Each row comes from the steps of one path. Every step used is in the known rows, and no mark comes twice. Write the path behind each row, first mark first.
In the rows, zero is written as 128.
Known rows
pobama/sitip/bagu/riva/vorime/fole: [164 127 120 102 158  92 146 139 107 110 123 100  62 187 148 102 101 112
 122  93 120 159 130 108]
katu/riva/vorime/fole: [167  97 101  96 154 121 138 102 139 122 146 142  66 182 155 136 112 107
 100 121 101 170 151 154]
katu/riva/pobama: [122 126 144 136 124 177 128 105 126 143 192 173  60 152 103 126 123 121
 122 116 105 137 169 161]
sitip/pobama/riva: [ 89 176 126 161 112 166 145 154 107 117 189 146 162 165 127 129 170  82
  88  90  90 123  82 113]
rafel/riva: [115 113 112 182 132 174 114 162  98 131 174 175 118 150 145 150 143  92
  96 139 120  76 130 166]
fole/vorime: [156 121 115 161 108 116 101 151 103 142 135 164 148 171 130 142  95 141
 126 113 116 107 146 126]
rafel/riva/vorime/fole/bagu/sitip: [156 131 103 122 149  98  96 184 169 118 149 138  84 168 156 150 133  99
  67  89 113 155 125 100]
katu/riva/vorime/fole/bagu/sitip: [173 142 108 104 148  88  99 162 182 125 156 137  73 171 146 146 134 105
  75  75  93 190 127  90]
sobemus/rafel/riva/pobama/sitip/bagu: [ 66 144 134 206 161 170 192 167  86 116 166 111  69 160  82 115 136 135
 127  61 118  84 138 104]
rafel/riva/bagu/sitip/pobama: [ 98 179 132 163 157 142 133 152 137 133 173 133 142 158 128 132 185  77
  69  66 109 160  86 101]
bagu/riva/rafel/sobemus: [143 109 152 135 152 139 141 135 114 138 159 112 108 168 165 114 142 103
  84 149 156  95  74 154]
pobama/riva: [114 152 117 145  83 163 148 153 117 131 193 156 149 163 143 131 138  89
 108 126 117 120  81 130]
vorime/fole/bagu/riva/rafel/sobemus: [145 102 139 120 157 133 125 158 134 124 152 122  91 180 173 114 138 100
  67 135 138 100  98 141]
vorime/fole/bagu/sitip/pobama/riva: [108 187 119 131 123 134 124 188 152 114 181 138 149 174 136 135 179  71
  58  65  73 152  75  80]
rafel/riva/pobama/sitip/bagu: [ 80 137 134 187 138 170 173 176  77 109 168 131  76 167  89 105 121 133
 128  52 102  97 145  97]
pobama/riva/vorime/fole/bagu: [128 119  91 120 118 131 117 173 145  90 159 160  87 184 157 130 104 110
  86  93 109 142 161 112]
rafel/riva/pobama: [ 97 110 136 162 124 194 124 141 104 131 181 174  77 146 121 133 122 111
 106 137 138  83 167 180]
pobama/sitip: [ 95 149 119 165  88 148 163 151  88 126 162 106 127 166 131 122 134 128
 135  95  81 136  86  90]
sitip/bagu/riva: [167 166 158 150 155 101  99 155  95 136 143 135  96 152 114 100 123 113
 136  89 138 115 121  99]
rafel/sobemus: [123 114 138 145 128 145 123 172 132 143 164 132 119 160 172 146 146 125
  79 144 104  75  81 149]
fole/bagu/riva/vorime: [167 138 125 132 144  96  93 141 107 107 151 143  62 166 149 112  84 119
 122 108 162 141 168 128]
vorime/fole: [142 116 116 114 119 128 121 127 138 134 130 132 121 165 154 138 135 116
 100 128  94 140 114 127]
vorime/fole/bagu/riva/pobama: [139 144 155 111 122 138  80 151 129 127 158 158  50 158 126 104 104 115
 118 116 132 125 178 134]
katu/riva/vorime/fole/bagu/sitip/pobama: [135 168 120 130 181 101  99 153 158 108 153 127  93 173 123 142 170  99
  57  40  65 184 131  79]

Which path is each row?
[144 112 157 144 171 133 149 146 109 130 154 111 100 171 147 105 139 111
  86 120 156  91  83 135] | sitip/bagu/riva/rafel/sobemus
[134 110  97 126 130 119 101 160 145  93 138 151  78 177 153 134 100 129
  91  89 110 144 177 109] | riva/vorime/fole/bagu
[ 57 139 127 191 122 190 186 153  88 130 182 115  73 158 114 127 139 117
 124 116 116  91 126 144] | sobemus/rafel/riva/pobama/sitip
[116 188 145 155 151 109 110 140 134 133 145 103 153 148 115 143 187 110
  77  64  82 158  76  74] | bagu/sitip/pobama
[153 153 118 116 124  91  88 180 180 132 141 127 112 159 145 146 147 114
  76  80  92 168 100  69] | vorime/fole/bagu/sitip
[152 120 132 129 142 125 119 111 115 113 138 128 102 170 134  98 122  99
 106 108 162 154 133 112] | vorime/fole/bagu/riva/rafel
[119 162 109 137 139 119 142 157 130  93 177 130 109 177 139 129 129  98
  78  70 126 160 117 101] | fole/bagu/sitip/pobama/riva/vorime
[127 120 151 150 161 138 171 157  95 125 159  93  96 180 145  97 140 112
  95 106 138  97  70 120] | pobama/sitip/bagu/riva/rafel/sobemus
[126 122 105 136 115 132  87 174 149 108 142 161 104 168 146 138 125 124
  89  90  86 130 158  98] | vorime/fole/bagu
[ 92 119 136 151 143 175 179 146 118 118 182 116 142 179 156 123 169  91
  54 121 127  95  58 144] | sitip/pobama/riva/rafel/sobemus
[138 154 173 136 141 136 112 135 100 134 157 142  60 148  96  93 105 128
 139  98 151 114 160 126] | sitip/bagu/riva/pobama
[179 120 124  97 168  88 124 126 121 115 118 117  66 178 150 109 100 113
 115 107 139 153 145 124] | sitip/bagu/riva/vorime/fole
[158 147 134 139 159  93 146 137  78 107 143 104  61 174 129  93  87 125
 144  81 153 145 138 105] | pobama/sitip/bagu/riva/vorime
[139 165 130 124 110 117 147 132 168 158 169 126 133 155 144 125 144 100
 104  97 144 193  66  93] | riva/bagu/sitip
[116  92 136 149 142 158 163 128 121 130 158 113 124 169 160 130 145 121
  75 141 143  96  78 150] | riva/rafel/sobemus
[107 194 131 145 118 140 140 163 133 128 188 128 164 162 128 135 183  75
  75  80  90 149  51  92] | bagu/sitip/pobama/riva
[ 83 187 133 181 179 141 153 142 146 140 169 114 134 152 121 140 200  80
  68  76 126 146  81 107] | sobemus/rafel/riva/bagu/sitip/pobama
[ 78 122 137 188 151 193 149 129 115 140 178 151  69 138 112 144 140 115
 105 149 159  67 162 188] | sobemus/rafel/riva/pobama
[ 88 139 125 164 127 176 189  96  98 105 176 122 163 172 115 110 161  85
  88  91 143 147  84 115] | sitip/pobama/riva/rafel
[156 152 106 103 124  93 113 180 179 118 160 129 100 174 155 141 130  97
  72  82 111 176 100  83] | pobama/riva/vorime/fole/bagu/sitip
[ 78 144 138 154  85 170 170 139  89 126 171 110  90 164 113 110 119 138
 140  97  95 133 120 108] | riva/pobama/sitip
[143 140 109  91 146 108 151 135 150 112 147 110 110 184 159 132 141  86
  73 100 108 177  96 117] | bagu/sitip/pobama/riva/vorime/fole
[ 86 147 141 172 127 153 175 158  85 111 157 113  84 166  84  99 117 151
 140  43  99 121 135  73] | riva/pobama/sitip/bagu
[143 165 125 143 118  98  87 178 164 133 156 133 121 149 133 146 146 121
  88  76 106 156  99  67] | fole/bagu/sitip
[ 93 143 133 149 101 179 170 131  96 133 193 132  67 170 107 113 126 123
 138  91  72 147 132 122] | katu/riva/pobama/sitip
[112 134  96 130 134 133 114 173 140  81 156 153  96 186 148 129 122 105
  72  69  93 143 162 102] | sitip/pobama/riva/vorime/fole/bagu
[111 147 112 144 134 141 162 125 103  97 174 131 117 175 140 124 124 101
  95  97 133 144 119 132] | sitip/pobama/riva/vorime
